Known rows, with every way that one mark hangs from another:
gamo[bafi[vogup]]: [-1.44  1.20 -1.43 -2.49  1.34 -1.78  0.02  0.71  0.24 -3.63 -2.19  0.01
  0.08 -1.67  4.02 -1.32  1.02  0.34 -1.21  0.04 -1.33  1.92]
vogup[basi]: [-0.29 -1.66 -1.17  1.17  0.14  0.11  2.67 -0.13 -1.60  0.03 -0.72 -0.51
 -1.68  0.50 -1.96 -0.16 -0.94  0.14  2.52  3.22 -0.46  1.24]
dinab[vogup[basi[gamo[bafi]]]]: [-1.71  1.40 -2.00  1.10 -0.12 -0.14  0.81  2.63 -0.60  2.97  0.53 -4.34
 -4.13 -0.52  0.24 -0.70  0.48  3.71  0.67  0.54  0.50 -3.09]
rulo[gamo]: [-1.24  2.05 -2.55  2.82 -1.71 -0.47  2.55 -1.14  2.34  1.74  0.52  0.56
 -2.25  1.63 -0.37  1.67 -0.28 -2.02  1.24  2.93  3.19  1.97]
rulo[gamo[basi]]: [-2.81  1.89 -2.63  2.04 -0.42 -0.74 -0.29  0.01  1.69 -0.01  1.71  2.58
 -2.32  2.29  0.47  2.61 -0.34 -2.41 -0.10  1.56  2.37  0.55]
bafi[vogup[basi]]: [ 1.03 -1.09 -0.89 -0.65 -0.89 -0.86  1.31 -1.58 -2.76 -0.39 -1.59  0.66
  0.32 -0.89  1.89 -0.96 -0.79 -0.76  2.20  1.79 -0.53 -0.42]
nogeva[bafi]: [-1.53 -1.43  0.13  1.54  1.76  0.69  2.10 -0.62 -2.04 -0.57 -0.07  2.42
 -0.26 -0.24 -1.83 -0.37  0.93 -1.07 -0.88  2.44 -0.41  1.95]
dinab[vogup[basi[gamo]]]: [ 0.50  0.80 -1.54  1.78 -2.51 -0.30  0.97  1.02 -2.30  5.98  1.18 -2.42
 -4.24  0.72 -1.13  1.17  0.23  1.96  2.81  1.88  1.19 -3.51]
gamo[bafi basi[vogup] rulo]: [-3.40 -2.07 -0.90 -2.04  3.14 -0.86 -4.30  4.72 -0.94 -6.67  2.47  3.68
 -0.64  0.50  3.53  1.53  0.38  1.24 -1.45 -1.38 -4.32  0.37]
dinab[vogup[basi]]: [ 0.87 -1.21 -0.90  1.81  0.25 -1.35  0.86  0.53 -4.07  4.41 -0.89 -1.76
 -4.05  0.48 -0.08 -0.21 -1.37  1.90  3.19  2.93 -0.32 -2.61]
nogeva[basi]: [ 1.15 -1.88 -0.44  1.74  0.67 -0.46  3.05 -1.31 -0.05 -0.85 -0.73  0.40
 -0.82 -0.40 -4.02 -0.46  0.09  0.14  1.68  1.71  0.28  3.57]
bafi[vogup[basi[gamo]]]: [ 0.85  0.99 -1.48 -0.95 -3.93 -0.01  1.22 -1.31 -0.94  1.44  0.39 -0.09
  0.10 -0.53  0.82  0.42  0.79 -0.77  1.75  0.51  1.37 -1.78]
dinab[vogup[basi[gamo[rulo] nogeva]]]: [ 1.28  0.36  0.01 -1.10 -2.03 -0.03 -3.34  1.42 -4.74  8.05  2.83 -3.76
 -3.25  1.96  0.07  2.58 -0.69  2.16  1.97 -0.39  0.54 -5.45]
nogeva[bafi rulo]: [ 1.75 -1.40  1.37  1.61  1.82 -0.58  1.91 -1.20  0.96 -1.79 -0.51  3.04
 -0.33  0.46 -2.38  1.01 -0.23 -0.60  0.72  1.79 -1.31  1.95]
bafi[vogup[basi[nogeva]]]: [ 1.82 -0.25  0.74 -3.01 -1.23 -0.47 -0.49 -1.74 -3.20  1.83 -2.56 -1.10
  1.54 -0.71  1.89 -1.31 -0.96 -1.13  1.03  0.09 -0.03  0.09]
rulo[nogeva[bafi basi[vogup]]]: [ 1.66 -2.72  2.47  3.99  0.39  2.46  2.06 -1.60  0.03 -0.41 -0.98  0.68
  4.31 -2.03 -3.12 -3.59  1.11 -0.42 -1.34 -0.63 -1.47  1.09]
dinab[vogup[basi[nogeva]]]: [ 1.69 -0.63  0.68 -0.24  0.15 -0.77 -0.63  0.54 -4.62  6.47 -1.67 -3.55
 -2.66  0.74  0.03 -0.83 -1.50  1.42  2.03  1.33 -0.09 -2.16]
vogup[basi[gamo[bafi rulo]]]: [-2.76 -0.39 -2.18 -0.69  0.20  1.02 -0.30  2.44 -0.19 -1.44  3.07 -2.74
 -1.75  0.31 -0.87  1.04  0.06  2.69  0.29 -0.06 -0.58 -1.58]
vogup[basi[gamo]]: [-0.65  0.25 -1.59  0.80 -2.76  1.02  2.51  0.06 -0.02  1.44  1.53 -0.86
 -1.90  0.84 -3.20  1.12  0.71 -0.03  2.09  1.88  1.33 -0.02]
basi[gamo[bafi] nogeva]: [-2.41  2.98 -0.63 -2.82 -0.82  0.63 -0.35  2.33  2.34  0.13  0.14 -3.20
 -1.17  0.49 -0.73  0.32  2.15  0.47 -2.24 -1.30  0.75  2.84]
vogup[basi[nogeva[bafi]]]: [-0.58 -2.22  2.03  0.02  1.43  2.30  1.94 -1.45 -3.81  2.07 -1.57 -0.50
  1.59 -0.39 -2.93 -2.36 -0.71 -0.83 -0.69  1.01  0.07  0.60]
gamo[basi[nogeva] rulo]: [-1.42 -0.96  0.15 -3.57  1.45 -1.09 -5.40  1.86 -3.29 -0.07  2.69  1.50
 -1.23  2.56  1.33  3.78 -0.44 -0.70 -0.87 -0.61 -2.20  0.06]
vogup[basi[gamo nogeva]]: [-0.12  0.67 -0.04 -1.39 -3.12  1.46  0.82  0.24 -0.67  3.34  0.54 -2.43
 -0.82  0.97 -2.98  0.62  0.62 -0.46  0.98  0.21  1.62  0.33]
basi[gamo[rulo] nogeva]: [-0.11  0.99 -0.23 -2.84 -2.17  0.04 -2.59  1.18 -1.18  3.02  3.55 -0.75
 -1.44  2.25 -0.66  4.06  1.13 -0.40 -0.03 -0.71  0.49  0.03]

Rows:
[ 3.22 -3.24  2.25  3.00  2.35  0.00  2.96 -3.02  1.51 -2.01 -1.08  2.06
  1.22 -0.93 -5.66 -0.65 -0.57  0.32  1.02  0.65 -0.28  2.38]  nogeva[bafi basi rulo]
[ 3.68 -1.51  3.41  0.81  1.71 -0.41 -0.02 -1.03 -2.96  5.01 -1.94 -1.56
 -0.83  0.31 -1.46 -0.96 -2.04  1.45  1.70  0.60 -0.82 -3.20]  dinab[vogup[basi[nogeva[bafi rulo]]]]
[ 4.62 -2.39  2.46  1.12  1.15 -0.91  1.71 -4.32  0.71 -2.46 -2.04  2.97
  3.18 -2.31 -1.77 -1.40 -0.36 -0.64  0.72 -0.50 -0.48  0.72]  nogeva[bafi[vogup] basi rulo]
[-3.97  1.49 -1.91  1.05  0.89 -0.03 -0.62  2.84  3.55 -4.64  0.68  2.88
 -0.69  0.22  2.82  0.11  0.44 -0.87 -1.57 -0.58  0.58  1.37]  rulo[gamo[bafi basi[vogup]]]
[-0.47 -1.56 -0.53  0.14 -0.37  0.97 -0.05  1.89  1.72 -3.67  2.64  0.30
  0.76 -1.13 -1.89  0.12  1.47  2.42 -0.28 -2.43 -1.07  0.76]  nogeva[basi[gamo[bafi rulo] vogup]]
[ 2.15 -1.00  3.09 -0.90  1.42 -0.26  0.32 -1.21  0.43  0.12 -1.27  1.35
  0.67  0.57 -2.26  0.50 -0.41 -1.28 -0.25  0.15 -0.84  2.09]  basi[nogeva[bafi rulo]]
[ 4.29 -0.77  1.71  0.68 -1.79  0.08  1.84 -4.08  2.03 -0.75  0.01  2.64
  3.08 -1.87 -2.58 -0.20  1.30 -0.40  0.31 -1.88  1.37 -0.42]  nogeva[bafi[vogup] basi[gamo] rulo]
[-2.31  0.94  0.47  4.07 -0.93  2.33 -1.08 -0.39  1.65  0.04  1.49  2.89
  2.64  0.63  1.43 -0.33  0.74 -2.95 -2.89 -0.62  0.34 -1.86]  rulo[gamo[basi[vogup]] nogeva[bafi]]
[-1.47  2.02 -2.03 -3.22 -0.99 -1.03 -2.93  1.50  0.11 -2.16  2.52 -0.29
 -0.28 -0.55  4.27  1.91  1.61  1.01 -1.20 -1.81 -0.85 -1.32]  basi[gamo[bafi[vogup] rulo]]
[ 0.66 -2.23  1.49  2.61 -1.59  2.70  3.48 -1.38  0.47 -0.76  1.23  3.68
  2.55 -1.82 -4.95 -1.67  2.48 -0.63 -0.35 -0.70  0.83  1.51]  nogeva[bafi basi[gamo vogup]]
[ 0.23  3.58 -0.18 -0.24  0.45 -1.09  0.00  0.17  6.50 -0.81 -1.63 -2.66
 -1.02  1.12  0.56  0.59 -1.32 -0.14 -0.24 -0.67  2.07  2.32]  basi[nogeva[rulo[gamo[bafi]]]]
[-0.46 -0.85  0.20 -4.39  1.56 -0.51 -3.16  0.79 -3.39 -0.93 -0.99 -2.99
  2.08 -1.12  4.35 -1.51 -1.53  1.32 -0.97 -1.74 -1.93 -1.47]  gamo[bafi[vogup[basi[nogeva]]] rulo]
[ 0.68  0.58  0.83  0.73 -0.36  0.54 -0.25 -2.24 -1.85  1.13 -1.35 -0.10
  3.66 -1.31  2.58 -1.74  1.45 -1.38 -2.55  0.12 -1.29 -1.08]  rulo[nogeva[bafi[vogup]]]
[ 2.87  2.48  2.05 -0.47 -1.38 -0.47 -0.05 -3.95  2.46  2.13 -1.71  2.05
  3.28  0.13  2.24  0.14 -0.96 -3.10 -0.66 -0.86  2.74 -0.76]  basi[nogeva[bafi[vogup] rulo[gamo]]]
[ 0.49  2.45  0.01  0.52  0.34  0.00  1.05 -0.29  5.23 -0.28 -1.92 -4.02
 -0.34  0.59 -0.85 -0.91 -2.69  0.54  0.89 -0.24  2.11  0.80]  vogup[basi[nogeva[rulo[gamo[bafi]]]]]
[-5.03  2.51 -3.18  1.22  1.75 -0.39 -0.21  1.81  3.27 -2.95  0.87  0.60
 -1.96  0.99  1.92  0.93  0.07 -0.46 -2.07  0.35  1.65  1.25]  rulo[gamo[bafi basi]]
[ 0.43 -1.77  1.97  0.77  1.76  0.82  0.15 -0.45 -5.91  6.66 -1.65 -1.92
 -0.51 -0.38 -0.75 -2.33 -0.94  1.04 -0.19  1.23  0.06 -3.16]  dinab[vogup[basi[nogeva[bafi]]]]
[-0.60  0.72  0.21  3.12  0.98 -0.26 -0.01 -1.52  3.19 -1.53  1.64  4.59
 -0.34  1.79 -0.65  2.56 -0.82 -2.32 -0.56  0.81  1.63 -0.60]  nogeva[bafi rulo[gamo[basi]]]
[-1.11 -0.27 -1.50 -1.50  1.26 -0.60  1.04  0.25 -1.16 -2.99 -2.57 -1.54
  0.73 -2.13  3.09 -2.67 -0.44  1.04  0.10  0.29 -1.03  0.13]  gamo[bafi[vogup[basi]]]
[ 1.72 -1.33  0.06  1.61 -3.19  0.98  2.60 -0.04  1.87 -0.64  1.05  2.07
  0.38 -0.79 -4.39  0.22  1.99 -0.23  1.74 -0.46  0.90  2.20]  nogeva[basi[gamo vogup]]
[-2.67 -0.67 -0.36 -0.88  2.23 -0.06 -5.56  4.59  0.30 -5.14  2.24 -0.16
  0.83  0.64  4.35  0.72  0.66  1.40 -2.55 -2.49 -5.13 -1.28]  gamo[bafi basi[vogup] rulo[nogeva]]
[-3.60 -0.33 -0.07 -4.34  3.91 -0.84 -5.55  3.84 -1.71 -2.87  1.82 -0.40
 -1.04  1.27  2.79  1.90 -0.08  1.13 -3.00 -2.10 -3.03  0.56]  gamo[bafi basi[nogeva] rulo]
[ 0.78  0.08  0.96 -2.81 -3.36  0.60 -2.89  2.08 -1.08  1.29  3.26  1.38
 -0.07  1.67  0.23  3.06  1.31 -0.77  0.56 -1.84 -0.79 -0.01]  basi[gamo[rulo] nogeva vogup]
[-1.77  1.04 -1.38  1.84 -1.45 -0.26 -0.31  0.84  2.28 -1.66  1.59  4.98
 -0.90  1.63  1.54  1.94  0.12 -2.71  0.41  0.80  1.11  0.77]  rulo[gamo[basi[vogup]]]
[-1.56  0.08 -2.05  0.49  0.51 -0.24 -1.92  3.21 -2.39  2.94  2.77 -4.15
 -3.99  0.41  1.21  1.14 -0.23  4.62  0.89 -0.20 -0.69 -5.17]  dinab[vogup[basi[gamo[bafi rulo]]]]
[-1.02  3.40 -2.11  2.28 -1.27  0.67  0.47 -1.25  2.81  0.76 -2.24 -5.26
  2.58 -1.19  3.99 -3.13 -1.03  0.16 -1.32 -0.43  1.78 -2.52]  rulo[gamo[bafi[vogup[basi]]] nogeva]
[-1.57  1.88  0.43 -2.96 -1.56  0.96 -0.50  3.18  2.51 -1.38  0.19 -0.67
  0.34 -0.44  0.11 -0.52  2.59  0.06 -1.82 -2.38 -0.41  2.63]  basi[gamo[bafi] nogeva vogup]
[ 1.44 -2.38  1.11  1.08  1.16  0.32  2.43 -3.76 -2.61 -0.66 -1.74  2.70
  3.57 -2.82 -1.16 -2.82  0.69 -0.88 -0.85  0.03  0.53  0.98]  nogeva[bafi[vogup] basi]
[-1.27  2.89 -1.07 -1.14 -0.75  0.53  0.30 -1.07  1.23  1.19 -2.83 -3.51
  2.04 -1.20  3.56 -2.95 -1.40 -0.60 -1.22 -0.97  2.88 -0.77]  rulo[gamo[bafi[vogup[basi[nogeva]]]]]
[ 2.96 -0.78  1.65 -0.42  0.66 -1.55  0.55 -2.76  0.14 -1.97 -1.49  3.87
  2.00 -0.95  1.48  0.32 -0.07 -1.48  0.30  0.52 -1.24  0.07]  nogeva[bafi[vogup] rulo]
[ 2.88  0.09  1.42 -3.81  0.96 -1.49 -0.99 -0.39  1.55 -2.55 -3.61 -2.79
  1.75 -1.32  2.67 -1.64 -1.71  1.10  0.54 -1.63 -1.52  0.48]  gamo[bafi[vogup[basi[nogeva[rulo]]]]]
[ 0.55 -0.09  2.18 -3.59  2.18 -1.40 -3.56  3.44  3.60 -6.18 -1.15  1.78
  0.26  0.39  1.81  0.48 -0.05  0.42 -1.12 -2.81 -3.56  2.69]  gamo[bafi basi[nogeva[rulo] vogup]]
[ 2.67 -0.57  0.81  5.22  0.47  0.77  4.22 -4.35  4.21  0.22 -0.32  1.68
  1.27 -0.20 -5.23 -0.41 -1.45 -1.04  1.10  0.92  3.32  1.42]  nogeva[bafi basi rulo[gamo]]
